Known rows, with every step that occurs
p -> w -> x -> u: [-20   1  -8   0  27  14 -19   1   0   3  13  -4   8  18  -5 -13  -3  27
   5 -22  10  -2  15   2   6   9 -15 -14   9   3   2  28 -30 -16  -3   5
  23  -3 -12  -9   8  15   3  -1  -3  -3 -12 -27  12 -19  21 -17  19   9
 -17]
q -> p -> w: [-17  -2   9   8  16   8  -4   3  15 -12  -8  18  -1  -8  14  -3  -5  10
 -11   9   6  -7   3  -2   0   8   3 -30  -9  20   0   0 -13 -11   7 -12
   6  -1  10   5 -12   2  -3  -8  15  12  -4 -30   4   2   5  -5   6   8
  -2]
u -> w -> q -> p: [-11  -3  20  -5   8   0  12  -2   2  -3 -20  14   6 -18  -1   9  12 -33
 -12   7   5 -20   8  -5 -24  -4  15 -39 -10  14  -3   0 -21   1  -5  -4
  -2   5   6   7 -15 -21   6  -6 -12   2   7  -2  -3  22   7 -15 -17  -1
  25]
u -> w -> x: [-13   8  -4  -7  14   6   9   4  -5   3   1  -5   8  -9  -7 -11   7  -6
  -8 -17  14 -16  20  -7 -14   7   7 -10  -2   8   4  21 -22   3   8  12
  13  13   1   2  -2   4   2   0 -10  -5 -11 -10   8   0  29 -13   5  11
  17]
s -> u -> w -> x -> p: [-16   2  -5 -12  23  10   4   9 -15   2  -4  10  17   7 -11   5   7  -1
 -10 -18   6 -29  28  -3 -14   9  12 -11   2   5  -2  10 -21   5  -3   6
   5  13  -3  -5   9  15  -2 -16  -6 -11 -10 -15   7  -2  33  -9 -17  21
   2]
x -> u -> w -> q: [-17  -5   8  -9  11  -2  -2   5 -12  14  -5  -3  13  -4 -15  15  24 -13
   5 -17  -4 -11  14  -4 -13  -9   4 -25   3  -4  -1  17 -28  -8 -18   0
   9   3  -6 -10   0 -18   9   1 -29 -10  10  12  -4  10   7 -18   0  -3
   6]
x -> p -> w: [-11  -6   0  -1  14  -1  -2   4  -1  -9  -4  18  -1   0   9  13  15  14
  -4  -8   5  -3  13   8  11  10   2 -25   0  11  -5   7  -5 -11  -3 -18
  17  -1  12  -2   4  15  -8  -9  21   5  -3 -31   7  -2  12  -6  -3  17
  -7]
s -> w: [ -8   0  -6  -2  11   4   6   1  10  -5   6  -2   9   0   9  15  10   1
   8  -2   5  -3  12  -7   1   3   8  -3  -3  -6  10   2   5   8   6 -15
   5   1  11  -7  12   4  -1  -8   9   0   0   2   3   3  11  -3  -4  -4
  -4]
x -> u -> w -> q -> p: [-17  -9  17 -10  18   7   1   3  -3   8 -16   9  14  -5  -7  10  11 -20
  -8  -9   0 -18  12  -9 -25  -9  10 -41  -5   5  -5   6 -36  -6 -13  -7
   4   0  -5  -8 -13 -13   8  -4 -19  -4   7   2  -7  13   5 -12  -5  -4
  12]
t -> x -> u -> w: [-27 -10   3  -1  12  11   9   8  -4  16  14   1   2  -4  -1   7   7  16
  -1 -35   2 -14  28 -11  -9 -10  11 -13  -1 -12  10  15 -28 -19  -7   5
  14   6   6  -5  -3  -4  11  -6 -26 -10   2   5  -2 -10  22 -10  13  -3
   3]
x -> s -> u -> w -> q -> p: [ -9  -3  11   4  14   9   5   2  -7  -1  -6  23  20 -11  -5  16   8  -9
   0   4   1 -24  13  -6 -31 -14   7 -18  -3  -1   4  -2 -31  -4  -6 -11
   7   4   9  -3  -8 -19   9  -7 -13   2   4  -6 -14  15   0  -6  -4   0
  14]
s -> x: [  0  -2  -3   4  12   4   7  -4  -2   9   8 -15   1   0  -3  10   2  -4
   6   2   5  -5  15  -7   9   4  -1   3   9 -11   3   6 -10   2  -5   1
  13   3  -9   4   4   5  -7 -16  -5   4  -2  -8  -3  -7   7   3 -18   0
   6]
w -> t: [ -7  -2  10  -7   0 -10  -7   6   4   7  -3  -2   3  17  -3   2  -1  -6
  -6   0  10   2   8  -8  10   5 -11  -2   6  -3   2  12  -6   0  -4  13
  -3  -4 -11   1   3   2   1   7  -3   9  -5  -8   3   6  13   6  -2   1
  -5]
t -> x: [ -5  -1   0   6   0   3   9  -2  -2   5  11  -7  -4   1   4   2  -7  10
  -7 -10   7  -7  13   0   7  -3   5  -8   0  -8   4  -1   1 -20  -1   8
   6   1   2   7   1   4   3 -10 -12   1   2 -10   0  -8   9   1   5  -3
   2]
t -> u -> w -> q: [-20   1   9   0   8   9   4  -6 -10   2  -8   9  12 -20 -15  10  20 -11
  -4 -13  -9  -9   4   7 -11 -17   9 -25   3   6  -2  20 -14  -6 -19  -2
  -9  -2  -3  -9  -6 -33  14   1 -37   4   5  20  -2  20   6 -20   1  -1
  17]
t -> u -> w: [-22   2   3   7   8  15  -1   4  -3   2   1  11   7 -21  -5  -2  11   7
  -7 -17  -9  -2   7   4 -15 -10  13  -8   0   0   4  17 -10   2  -4   0
  -8   5   2  -8  -7 -23  10  -1 -27   3  -2  18   1  10  15  -8  17   4
  12]
x -> s: [  4   0  -6   9   7   5   1   2  -8  -1  14  12   2   1   6   2   5   4
  10  -2   9  -1   5   2  -4 -11  -7  16   8 -14   3   2 -10  -1  10  -6
  14  -7   7  -5  -1   4   4   8   7  -3  -2  -8 -10  -6  -3   7  17   1
   0]
q -> p: [ -2  -2   9   0   4   9   2   0   5  -2  -8   7  -2  -1   8  -2 -12 -11
  -9   7   3  -9   5  -6 -13   2   6 -13  -5  10  -2 -15  -6   0   9  -7
  -6  -4   2   2 -12   2   2  -8   7   6  -6  -9  -5   6  -1   3  -3  -2
   2]
s -> u -> w -> x: [-11   6  -5  -4  12  12  -2   6  -5   3   3  -2  17   1 -17  -8   0  11
  -2 -14   4 -20  16  -6 -11   5   3  -1  -9   3   8  19 -21   4  -6  15
   8  17  -7  -2   5  -1   1 -10 -18  -7 -11  -1   9   0  28 -11  -5   6
   6]
x -> u -> w -> t: [-29  -9  11 -15  18  -3  -7  18  -7  19  -5   3  11  11  -7   3  12   2
  -3 -22   1  -1  20 -18  -1  -2  -6  -9   2  -9   4  29 -37  -1  -9  10
   5   6  -7 -14   3  -7   7  11 -16   1  -4   7  -1   7  22  -2   7  -3
  -9]
w -> x -> s -> u: [ -2  10 -15   7  16  17  -8  -1 -12   0  17   1  16  19  -7  -8 -13  17
   9  -9   9 -11  14   2  -7  -4  -7  23  12 -18   3   9 -23  -1   3   8
  13  -3 -11  -9   7  13   2  -5  -4  -6 -15 -20  -1 -15   8   5  12   6
  -8]

Rows
[-29  -5  15  -4   2  -4  17  10   0  13   5  -1   0   2   0   4   5   1
 -13 -18  16 -14  29 -16   6  -1   6 -15  -3  -7  11  27 -15 -15  -4  16
   6   8   3   8   0  -7   5  -1 -16  10  -2  -7   3   9  33   2   0   2
  15]	u -> w -> t -> x
[-25   6  -9  -7  28  26   2   1 -14   0  -3  10  11  -3  -9  -1  12  -4
 -13 -33   7 -22  24   8 -26   2  20 -18   6   7  -8  21 -21  -1   2   4
   1  -1 -10 -11   3   3   9 -14 -14  -4 -19 -12   5  -2  31 -10   3  19
   7]	t -> u -> w -> x -> p
[-15   8  -4   5  15   6  -9  -3   5  -6   5   0   2   3   4 -15  -4  21
  -2 -13  12  -8  11   5  12  16  -9 -15   4  14  -1  22 -12 -11   6   4
  15  -2  -5   2   3  13  -1  -3   3   3 -14 -35  15 -12  23 -15  10  12
   1]	p -> w -> x
[-12  10  -9  12  20  16 -17   0  -6  -5  26   9  16  11   0  -7  -7  39
  11 -10  10  -7  18   3   6   0 -12   7  12  -4   7  21 -27 -16   3   4
  21  -1  -3  -5   7  10  -3  -4   5  -1 -13 -40   4 -19  17  -6  22  10
  -9]	p -> w -> x -> s -> u
[ -7   5 -19 -13  30   8   7  -1  -2  -4   4  -6  12  16   4  15   9  -7
   0 -18  14 -26  29  -5  -6  17  10 -14   3  -5  -3   3 -11  13  11 -10
  11  -2   5  -4  21  34   0 -20  15  -6 -15 -25   7  -7  35  -7 -12  12
  -9]	s -> w -> x -> p
[-20 -10  -4  -4  30  11   6   8 -10  19  13 -12  11  -5 -10  14  20   5
  11 -20   3  -9  27 -15  -2  -5   5  -4   4 -14   9  27 -42  -1  -7  -3
  23  12  -3  -9   5  -4   0 -11 -18  -5  -4   5  -5  -9  20  -6  -4   2
   2]	s -> x -> u -> w
[-15   1 -18 -11  33  18 -11   0   5   5  13 -17  17  22  -3   4   0   7
  11 -24  10 -14  25  -6  -2  10   0  -5   9 -15   7  13 -23   1   2   0
  15  -1 -10 -18  19  20   7  -9  -5 -11 -12  -7   5 -15  26  -8   8   0
 -15]	s -> w -> x -> u
[-16  -6  12  -3  -3  -4   5   2   4  10   6  -4  -4  18   1   7  -9   2
 -11 -16  14  -7  20 -11  20   0  -3  -8   6 -10   6  16  -6 -17  -5  17
   3  -4 -10   8   8   7   5  -3  -9   7  -2 -18   3  -1  20   6  -4  -5
   2]	w -> t -> x
[-19  -9   3  -7  24   2   5  -1 -17  20   1 -17  18  -5 -16  24  25 -15
   8 -14   2 -15  25 -10   0 -13   2 -20  12 -12  -3  26 -37  -5 -22  -2
  24   8 -11  -7   3 -14   1 -13 -30  -8  10   5  -3   5  14 -16 -17   0
  15]	s -> x -> u -> w -> q
[ -4  -2  15  -3   3   0   2  -8   1  -3 -19   0   3  -5  -2   7  -2 -26
  -8  14   2 -16  -1   0 -14  -3   6 -37  -1  11 -13  -9 -10  -5  -8  -7
  -9  -9  -9   5  -9  -6   7  -8  -6   4   5  -7  -3  15  -8  -5 -14  -5
  10]	w -> q -> p
[-11  -1  10   3   6  -7  -2  -8   0  -8  -7   3   6  -5  -2   8  11   2
   2   5   3  -2  -1   7  13   1  -7 -32   6   9  -3  13  -1 -19 -13 -11
   9  -4   5   3   1 -10  -2  -1  -3   4   8 -19   8  12  -2 -17  -4   0
   7]	p -> w -> q
[-13   8  -5  11  25  19  -3  -4   5  -8   8  20   4  -1  13 -15  -9  12
  -4  -9  26 -19  18   1 -10   8  -2 -17   2   8   2  13 -31 -17  22  -7
  23  -8   1  -2 -11  19   6  -6  24   6 -21 -56   4 -14  18  -5  24  12
   0]	q -> p -> w -> x -> s
[-29 -11   9 -12  30   3  -1  13  -9  25   3  -7  14  10 -12  14  16   0
   0 -22   9  -8  35 -24   7   4  -8  -5  15 -17  10  41 -48   4 -11   9
  21  10 -17  -6   4  -4   1  -4 -17   6  -9   0  -2  -1  32   2  -5   2
  -2]	s -> x -> u -> w -> t
[-17  -8   2  -5  14   8  -4  14  -5  13   2   7   9  -1  -3   3  14   5
   3 -21   0  -3  15  -7 -14  -8   4  -4  -6  -5   5  19 -30   0  -7   2
  11  11   3 -11   1 -12   6   4 -14  -8   4  18  -4  -3  12  -7  13   2
  -2]	x -> u -> w
[-16  -9   7 -10   7  -5   9   5  -7  12   0   1  -4  21   4  18   0  -8
 -17 -21  12 -17  30  -9   8   9   2 -18   8  -9  -3   7  -6 -14  -3   8
   5  -8  -5   8  13  24   3 -12   3   8  -7 -27   0   0  23   8 -15   6
  -3]	w -> t -> x -> p
[-21  -2   2   0  33  21 -18   2   9   1   1   5   7  11  -1 -14 -15  18
  -8 -15  10 -11  20  -3  -5  11  -3 -32   2  10  -3  11 -33 -20   4   3
  16  -7 -14  -9   0  17   6  -8   6   1 -17 -39   8 -13  19 -13  16   9
 -16]	q -> p -> w -> x -> u
[-14  -7   3   0  28  -5   9 -11 -11  -1  -5  -3   8   1  -5  32  22 -11
   0   0   9 -15  24   7  17   9  -1 -37  14   2  -9  14 -20 -13 -15 -18
  28  -6  -3   3   6   8  -8 -26   6   6   5 -39   3   2  15 -13 -31  16
   9]	s -> x -> p -> w -> q
[-11   0  -1   8  12   8   2  11  -8   4  15  23  18  -7  -3   4  16  19
  12  -8  -1  -8  14  -6 -16 -11   2  19  -3 -14  10   8 -21   0   2  -1
  10  12  15  -9  -5 -15   2   1  -7  -5   2   5 -11   1   8   2   7   2
   5]	x -> s -> u -> w
[-27  -8  15  -7   6   0   5  13   0  13   9  -1  11  11  -7  11   1  17
 -10 -18   4 -16  29 -16   2  -2   1  -8  -3 -11  12  21 -18 -16 -13  25
   0  14  -3   6   4 -10  -1  -7 -27   7   4   0   1  10  29   3 -11   0
   8]	s -> u -> w -> t -> x
[-26  -3  11   6   8   0  18  10  -7  15  17  16   5  -2  10   7  12   4
  -3 -24  19 -16  36 -12  -4 -11   0   0   4 -16  12  30 -28 -21   7  11
  19   2   9   2  -4  -5   8   8 -12   8  -4 -18  -4   0  27   8  15   1
  17]	u -> w -> t -> x -> s
[-22  -3  18 -11   3  -7   5  14   1   7  -5  10   8   0  -4   2  11  -9
 -11  -8   9  -5  16 -17  -1   6   1  -9  -1   3   7  28 -21   0   0  11
   0   8  -1   4  -3 -11   0   7 -10   9  -3   1   4  16  26   0  -3   2
   9]	u -> w -> t
[-13   8  -4  15  27  26 -16  -2   6  -8  12  23  14  11   4 -12 -18  29
  -1  -2  13 -18  17  -1  -9   4  -8  -6   3   6   3   6 -32 -16   6  -1
  17  -3  -3  -3  -7  15   0 -11  13   5 -19 -50   0 -14  17   0  19  12
  -6]	q -> p -> w -> x -> s -> u
[ -4   0   4   3  18  12   5  -8   2  -9   0  14  16  -2  15  21  13 -21
   7   5  12 -19  17  -6 -18  -9   8 -20   3 -13   3  -6 -12  -4   6 -26
  10 -12  10  -5  -1  -1   9  -9  13   6   3 -11 -11   8   1   0  -5  -5
   9]	x -> s -> w -> q -> p
[-15   2   0  -1  20   5  -2   5   7   2  15  11  14  15  11  17  13   0
  10  -7  19  -5  23 -14   5   1  -6  11  12 -24  12  21 -12   6   8 -11
   9 -11   8 -11  14   7   5   5  12  10  -7  -7  -6   4  19  12   9  -5
  -9]	x -> s -> w -> t
[-32  -5  11   0  23   9 -19   5   3  -3  -8  22   6  14   3   8   7  15
 -13 -20  -1   0  17   3  13   6  -2 -26  14   4  -9  29 -11 -15 -15  -2
  -1 -16  -9  -8   3   6   4  -4   0  19 -13 -27  11   8  24  -1   4  19
 -16]	x -> p -> w -> t -> u
[-33  -6  19   5  18  15 -18   0  18  -6 -12  21   7   3   7  -5 -12  14
 -19  -8   2  -2   9  -4   4   4  -4 -33   8  14   0  17 -18 -18  -8   4
 -10 -14 -11  -2 -12  -8   6  -3  -5  24 -11 -28   7  13  15   0  12   8
 -12]	q -> p -> w -> t -> u
[-36 -15  18   1  21  12 -14   8  17  12   1   5   1  21   9   2 -18  23
 -19 -22  14 -10  30 -16  14   4  -8 -35   3  -3   2  18 -31 -36  -5   9
   9  -9  -7   0  -5  11   5  -8  -4  13 -11 -38   5  -7  23   3  16  -2
 -16]	q -> p -> w -> t -> x -> u
